Every row comes from one small tree of marks. The marks that hang from a mark follow it in brackets, in alphabetical order. Every link used is in the known rows. Which tree was each row made from?
Known rows:
B{P{A{G} Y{C}}}: -.07 .10 -.07 .03 .20 .09 -.21 .08 -.01 .10 .39 -.24 -.05 -.11 .00 -.05 -.03 -.24 -.09 -.17 -.09 .18 .00 -.02 .03 -.26 -.04 -.06 -.10 .27
T{E L{Z}}: .05 .13 -.13 -.09 .24 -.09 -.25 .03 -.13 .01 .25 -.12 -.05 -.25 -.27 -.04 .10 -.02 -.23 .02 -.09 .15 -.09 .22 .17 -.21 -.03 .17 .03 .05
A{G P{Y{C}}}: .00 .03 -.06 .07 .29 .08 -.19 .17 .11 -.04 .39 -.08 .02 -.29 -.02 -.02 .04 -.30 -.24 -.08 -.03 -.02 -.09 .06 .15 -.30 -.02 -.15 -.05 .23
H{Z{L U{X{V}}}}: -.11 .05 .02 .02 .20 -.02 -.13 .03 -.10 .01 .22 -.11 .00 .03 -.04 -.07 .04 .11 -.29 -.05 -.39 -.23 .13 .17 .02 .00 .16 .09 .01 .37
Y{C{H{Z{L U}}}}: -.12 .11 -.14 .19 .26 .13 -.20 -.10 .01 -.01 .33 -.20 .02 -.19 -.09 -.07 .00 -.03 -.37 -.09 -.08 -.18 .04 .07 .06 -.09 .03 .10 -.03 .35
K{Z{L U}}: -.04 .01 -.12 .00 .31 -.08 -.14 -.06 .00 .05 .21 -.23 -.07 -.15 -.13 .05 .01 .14 -.19 .09 -.22 -.06 .03 .22 .05 .01 .11 .08 .05 .31
C{H{Z{L}}}: -.14 .10 -.09 .05 .35 .14 -.29 .00 -.03 .01 .23 -.04 .03 -.14 -.15 -.20 .12 -.06 -.34 -.06 -.13 -.16 -.04 .11 .09 -.07 .09 .04 -.01 .26
L{Z}: .02 .10 -.08 .04 .20 .01 -.32 .00 -.06 -.06 .16 -.18 .01 -.23 -.05 -.12 -.01 .04 -.27 -.13 -.16 .13 -.08 .23 .04 -.06 .06 .03 .01 .15
Y{C{H{Z{L U}}} P}: -.07 .14 -.05 .18 .27 .13 -.25 -.07 .12 -.01 .32 -.21 .04 -.16 -.03 -.05 -.03 -.13 -.34 -.16 -.16 -.15 -.01 .06 .14 -.22 .05 .12 -.04 .38
N{B{P{A Y}}}: -.02 .05 .05 .11 .14 .02 -.25 .11 .00 .06 .31 -.18 -.22 -.06 -.11 -.10 -.01 -.13 -.11 -.02 -.03 .20 -.03 .03 -.04 -.25 .10 -.03 -.07 .23
B{P{A{G} Y{C{H{Z}}}}}: -.11 .10 -.11 .07 .22 .18 -.26 .07 -.02 .06 .42 -.19 .00 -.10 -.03 -.12 .04 -.26 -.20 -.19 -.08 .09 -.01 -.03 .10 -.22 .00 -.07 -.12 .30
Y{C{H{Z{L U}}} P{A{G}}}: -.06 .14 -.13 .07 .26 .16 -.29 -.08 .12 .04 .37 -.26 .15 -.17 -.01 -.13 -.01 -.17 -.33 -.21 -.21 -.08 .09 .05 .10 -.30 .06 .09 -.06 .40
G{A{P{Y{C{H{Z}}}}}}: -.07 .01 -.19 .12 .18 .09 -.35 .05 .04 .03 .21 .06 -.04 .00 -.10 -.08 .14 -.09 -.35 -.02 -.09 -.07 -.11 -.13 .08 -.19 .00 -.07 -.10 .27
C{H}: -.04 .09 -.07 .00 .34 .07 -.25 .03 -.06 -.01 .17 -.11 .02 -.13 -.18 -.15 .04 -.10 -.26 -.06 .02 -.02 -.04 .07 .03 -.16 .00 -.04 .01 .17
L{Z{U{X{V}}}}: .06 .11 -.04 .01 .14 -.08 -.19 .05 -.16 -.09 .18 -.27 .05 -.04 -.04 -.06 -.03 .14 -.30 -.11 -.26 .00 .07 .23 .05 -.03 .11 .02 -.02 .26
E{T}: -.04 .11 -.02 -.09 .29 .05 -.17 -.03 .07 -.01 .07 -.18 -.05 -.06 -.03 -.06 -.13 -.08 -.14 -.13 -.05 .09 -.03 .05 -.10 -.29 -.05 .09 .03 .27
Q{E F{M P Z{L}}}: -.13 .15 .12 .01 .36 .01 -.30 .11 -.11 .03 .21 -.08 -.17 -.22 -.04 -.04 .07 .06 .09 .15 -.05 -.08 -.27 .10 -.07 .00 .13 .16 -.31 .27
N{B{P{A{G} Y{C}}}}: .01 .06 .01 .14 .13 .05 -.26 .11 .02 .04 .38 -.23 -.15 -.16 -.12 -.10 -.05 -.20 -.12 -.09 -.02 .18 .01 .03 -.01 -.29 .09 -.02 -.09 .27
F{M P}: .09 .30 .04 .06 .17 .03 -.32 .14 -.07 .03 .29 -.07 -.14 -.15 -.09 -.01 .10 -.07 -.15 -.01 -.14 .12 -.12 .05 -.01 -.10 .13 .03 -.17 .21
F{M P{A Y{C}} Z}: -.14 .19 -.15 .18 -.03 .07 -.39 .09 -.03 .03 .53 -.16 -.11 -.17 .01 .00 .35 .01 -.14 .07 -.14 .25 -.19 -.09 .02 -.20 .12 .15 -.29 .14
Q{E F{P{Y}}}: -.17 -.04 .14 .04 .48 -.02 -.15 .12 -.09 .04 .08 -.05 -.14 -.16 .00 .03 -.05 -.09 .16 .14 .14 .02 -.24 .16 -.13 -.04 .01 -.04 -.25 .26
Q{E}: -.03 .00 .07 -.03 .34 -.04 -.18 .05 -.05 .00 .11 -.13 -.08 -.15 -.04 -.07 -.10 -.02 -.08 .02 .03 .04 -.06 .15 -.18 -.08 -.02 .07 -.06 .19
K{Z{L U{X{V}}}}: -.02 .02 -.06 -.07 .27 -.14 -.16 .02 -.07 .04 .19 -.20 .00 -.01 -.19 .01 .07 .16 -.14 .06 -.33 -.09 .12 .19 .04 .02 .13 .09 -.02 .32
Z{L U{X}}: -.03 .13 .01 -.10 .29 -.11 -.02 -.01 -.13 .10 .30 -.27 -.04 .03 -.01 .00 -.03 .13 -.21 .05 -.32 -.17 .07 .11 .02 -.01 .07 .08 .01 .37
N{B{P{Y}}}: .02 .05 .11 .16 .17 .00 -.22 .16 -.02 .01 .29 -.15 -.25 -.12 -.14 -.06 -.05 -.15 -.13 -.02 .00 .12 -.08 .08 .03 -.21 .11 -.04 -.04 .23
A{G P{Y{C{H{Z{U}}}}}}: -.04 .03 -.12 .12 .29 .15 -.15 .14 .07 -.10 .46 -.10 .05 -.25 -.02 -.02 .05 -.28 -.41 -.07 -.01 -.16 -.06 .08 .23 -.25 .05 -.17 -.04 .33
C{H{Z{U}}}: -.08 .03 -.10 .07 .27 .12 -.18 -.01 -.09 -.07 .23 -.14 .01 -.09 -.11 -.10 .02 -.02 -.42 -.05 -.05 -.17 .02 .12 .07 -.08 .09 -.01 .06 .28
N{B}: .05 .00 .07 .11 .17 -.03 -.26 .06 .00 -.03 .16 -.13 -.16 -.20 -.19 -.11 -.05 -.03 -.18 .00 -.03 .08 .00 .14 -.08 -.20 .11 .04 .03 .17
E{T{L{Z{U}}}}: .02 .15 -.13 -.06 .29 .04 -.16 -.08 -.01 -.07 .11 -.24 -.01 -.05 -.06 .05 -.12 -.06 -.23 -.01 -.05 .13 -.06 .15 .04 -.28 -.01 .20 .01 .28
U{X}: .03 .02 .07 -.15 .21 -.06 -.17 .06 -.15 .02 .17 -.14 -.01 -.02 -.10 -.10 .05 .05 -.13 -.07 -.26 .03 -.01 .04 -.05 -.08 -.03 .04 -.03 .15
F{M P{A{G}} Z{U}}: .02 .22 -.16 -.03 .01 .04 -.32 .12 -.14 -.02 .48 -.27 -.06 -.13 .04 .03 .20 .06 -.23 .06 -.23 .10 -.01 .01 .03 -.18 .23 .08 -.13 .24
Z{U}: .01 .02 -.03 .03 .22 -.06 -.05 -.01 -.08 -.01 .20 -.27 -.09 -.09 -.01 .06 -.12 .05 -.26 .01 -.09 -.06 .08 .15 -.05 -.11 .04 -.01 .12 .26

Which tree is each row?
.09 .12 -.11 -.15 .20 -.15 -.12 .02 -.22 .00 .32 -.23 -.05 -.13 -.22 .03 .07 .07 -.28 .05 -.16 .08 -.03 .21 .19 -.16 -.01 .17 .02 .13 : T{E L{Z{U{X}}}}
-.08 .15 -.04 .17 .29 .16 -.34 -.05 .14 .01 .29 -.14 .06 -.20 -.07 -.11 .02 -.17 -.29 -.20 -.17 -.09 -.06 .04 .13 -.23 .02 .13 -.07 .32 : Y{C{H{Z{L}}} P}
-.02 .07 -.10 .08 .34 .13 -.21 .17 .09 -.06 .42 -.07 .06 -.28 -.07 -.06 .07 -.34 -.29 -.08 .03 -.06 -.10 .04 .20 -.30 -.01 -.18 -.07 .24 : A{G P{Y{C{H}}}}
-.15 -.01 -.17 .05 .19 .09 -.14 -.01 -.07 .03 .45 -.24 .14 -.13 -.06 -.11 .12 -.10 -.30 -.09 -.10 .05 .05 .01 .05 -.21 .01 -.04 -.15 .29 : P{A{G} Y{C{H{Z{U{X}}}}}}
.03 .16 -.08 -.10 .26 -.01 -.18 -.01 -.06 -.08 .07 -.21 .05 .07 -.11 .00 -.07 -.04 -.19 -.04 -.13 .10 .02 .13 .03 -.28 .02 .20 -.05 .29 : E{T{L{Z{U{X{V}}}}}}
-.20 -.03 -.16 .11 .11 -.03 -.19 .14 -.10 -.03 .41 -.21 -.14 -.06 .11 .17 .20 .05 -.15 .19 -.09 .07 -.15 .07 .12 -.12 .15 .02 -.04 .20 : F{P{Y} Z{U}}
-.21 .05 -.22 .12 .26 .11 -.16 -.04 .01 .08 .47 -.23 .13 -.20 -.05 -.12 .10 -.13 -.30 -.07 -.08 .01 .04 .06 .07 -.21 .05 -.02 -.12 .34 : P{A{G} Y{C{H{Z{L U}}}}}
-.03 .09 -.13 .08 .21 .17 -.29 -.06 .10 -.01 .34 -.26 .15 -.18 -.01 -.11 -.03 -.17 -.34 -.22 -.15 -.03 .10 .03 .06 -.32 .04 .06 -.04 .35 : Y{C{H{Z{U}}} P{A{G}}}
-.15 .03 -.18 .08 .25 .09 -.22 .01 .02 .06 .39 -.21 .13 -.23 -.10 -.15 .11 -.20 -.20 -.10 .02 .16 .00 .01 .01 -.29 -.04 -.06 -.14 .20 : P{A{G} Y{C{H}}}
-.11 .07 -.20 .11 .23 .08 -.35 .03 .06 .08 .25 .06 -.04 .01 -.10 -.10 .16 -.08 -.33 -.01 -.15 -.12 -.12 -.12 .10 -.16 .03 -.04 -.12 .32 : G{A{P{Y{C{H{Z{L}}}}}}}
.07 .10 -.06 -.02 .15 -.05 -.16 .00 -.17 -.07 .23 -.31 .01 -.08 .01 -.03 -.05 .16 -.33 -.08 -.25 .02 .00 .21 .07 .00 .08 .03 .00 .26 : L{Z{U{X}}}
-.13 -.02 -.14 .07 .19 .04 -.19 .00 .04 .08 .36 -.21 .08 -.25 -.04 -.09 .07 -.16 -.14 -.10 -.06 .21 .02 .05 -.04 -.28 -.04 -.03 -.11 .18 : P{A{G} Y{C}}
-.22 -.01 -.19 .20 .16 .10 -.15 -.09 .02 .04 .40 -.21 .03 -.10 -.02 -.08 .13 -.05 -.30 -.02 -.01 .08 .01 .00 -.02 -.20 -.01 .00 -.11 .26 : P{A Y{C{H{Z{U}}}}}
-.10 .15 -.12 .13 .22 .15 -.28 -.12 .14 .06 .35 -.24 .08 -.09 .01 -.11 .03 -.10 -.31 -.15 -.20 -.06 .06 .01 .04 -.27 .04 .13 -.07 .37 : Y{C{H{Z{L U}}} P{A}}
-.18 -.01 -.12 .15 .15 .02 -.19 -.06 .06 .10 .33 -.19 -.01 -.14 -.01 -.07 .11 -.07 -.13 -.04 -.04 .24 -.02 .00 -.11 -.24 -.07 .03 -.12 .16 : P{A Y{C}}
.04 .06 .01 -.12 .24 .01 -.30 .05 .08 .07 .18 -.18 .07 -.15 .00 -.13 -.03 -.16 -.12 -.17 -.23 .15 .04 .09 -.03 -.35 .03 .00 .02 .18 : Y{P{A{G}}}
-.01 .22 .15 -.06 .47 .05 -.20 .06 -.07 -.01 .04 -.07 -.15 -.11 -.12 .04 -.11 -.14 .12 .12 .13 .06 -.26 .08 -.15 -.18 .01 .18 -.33 .33 : Q{E{T{L}} F{M P}}
-.12 -.04 -.09 -.03 .24 .00 -.19 .06 -.01 .09 .30 -.15 .07 -.19 -.04 -.12 .09 -.14 -.13 -.05 -.08 .22 -.01 .09 -.03 -.27 .01 -.09 -.05 .15 : P{A{G} Y}
-.18 -.01 -.19 .11 .22 .14 -.24 -.01 .02 .04 .39 -.16 .14 -.24 -.09 -.17 .14 -.18 -.27 -.12 -.03 .12 .00 .03 .03 -.25 .00 -.04 -.13 .23 : P{A{G} Y{C{H{Z}}}}
-.19 .06 -.01 -.06 .49 .05 -.21 .00 -.04 .02 .06 -.12 -.07 -.04 .02 .02 -.04 -.13 .16 .16 .15 .21 -.26 .13 -.13 -.21 -.01 .12 -.34 .32 : Q{E{T{L{Z}}} F{P{A Y}}}
.00 .13 -.03 .13 .28 .10 -.31 -.03 .12 -.01 .24 -.20 .05 -.19 -.10 -.08 -.04 -.19 -.23 -.19 -.04 .01 -.05 .01 .08 -.30 -.04 .08 -.05 .23 : Y{C{H} P}
.00 .02 -.02 -.02 .33 .05 -.18 .22 .07 -.04 .34 -.03 .00 -.24 -.02 -.04 .06 -.29 -.23 -.05 -.05 -.02 -.11 .11 .16 -.28 .03 -.20 -.01 .20 : A{G P{Y}}
.01 .13 -.11 .02 .26 .13 -.34 -.03 .12 .03 .30 -.25 .16 -.21 -.08 -.15 -.02 -.24 -.21 -.23 -.10 .09 .05 -.01 .04 -.38 -.03 .04 -.08 .25 : Y{C{H} P{A{G}}}
-.03 .05 -.19 .09 .21 .04 -.32 .06 .03 .05 .22 .01 -.04 .01 -.12 -.06 .11 -.10 -.28 .00 -.04 -.02 -.11 -.15 .06 -.22 -.03 -.09 -.10 .24 : G{A{P{Y{C{H}}}}}
-.23 -.01 -.17 .18 .18 .12 -.24 -.07 .04 .06 .37 -.14 .04 -.13 -.06 -.14 .18 -.09 -.25 -.06 -.01 .13 -.04 -.01 -.04 -.22 -.03 .02 -.15 .20 : P{A Y{C{H{Z}}}}
.03 .08 -.05 .02 .19 .07 -.31 -.04 .15 .06 .26 -.25 .10 -.23 .01 -.08 -.07 -.18 -.13 -.24 -.19 .15 .07 .03 -.04 -.37 -.04 .08 -.04 .23 : Y{C P{A{G}}}
-.01 .09 -.03 .08 .15 .05 -.31 -.08 .17 .07 .24 -.24 .02 -.15 .03 -.07 -.03 -.12 -.12 -.18 -.19 .16 .04 -.01 -.09 -.34 -.06 .12 -.05 .21 : Y{C P{A}}
-.06 .03 -.10 .11 .31 .18 -.23 .16 .10 -.09 .42 -.03 .07 -.28 -.05 -.09 .10 -.32 -.35 -.11 -.02 -.11 -.10 .06 .22 -.27 .02 -.16 -.07 .26 : A{G P{Y{C{H{Z}}}}}
-.13 .25 -.09 .15 .11 -.02 -.22 .15 -.10 .04 .56 -.18 -.17 -.12 .03 .11 .27 .07 -.21 .19 -.20 .01 -.22 .05 .19 -.07 .25 .12 -.19 .29 : F{M P{Y} Z{L U}}
-.12 .10 -.01 -.13 .48 .07 -.26 -.03 -.05 .01 .00 -.14 -.06 -.04 .02 .00 -.09 -.09 .15 .12 .09 .16 -.18 .13 -.19 -.20 -.01 .16 -.29 .34 : Q{E{T{L{Z}}} F{P{A}}}
-.19 -.01 -.09 .25 .24 .10 -.19 .00 .02 -.02 .33 -.10 .00 -.23 -.12 -.07 .10 -.13 -.29 -.07 .04 .02 -.12 .06 .09 -.15 -.02 .00 -.10 .21 : P{Y{C{H{Z}}}}
-.09 .09 -.11 .10 .36 .17 -.23 .15 .12 -.03 .46 -.02 .07 -.28 -.05 -.10 .12 -.32 -.33 -.08 -.08 -.15 -.11 .07 .25 -.24 .05 -.12 -.09 .32 : A{G P{Y{C{H{Z{L}}}}}}
-.18 .23 .05 -.11 .36 .07 -.29 .03 -.02 .05 .18 -.16 -.14 -.08 .04 -.08 .03 .03 .13 .11 -.04 .02 -.23 .01 -.17 -.17 .08 .22 -.37 .38 : Q{E{T} F{M P{A} Z{L}}}
-.07 .02 .17 .01 .29 .00 -.23 .07 -.12 -.05 .12 -.12 -.14 -.29 -.11 -.10 -.03 .09 -.01 .05 .03 -.07 -.23 .11 -.13 -.06 .04 .14 -.20 .16 : Q{E F{M Z}}
-.03 .01 -.17 .06 .15 .04 -.24 .05 -.05 .02 .27 -.03 -.03 .11 -.07 -.03 .12 .00 -.38 .00 -.16 -.14 -.07 -.15 .09 -.14 .01 -.07 -.10 .33 : G{A{P{Y{C{H{Z{U{X}}}}}}}}
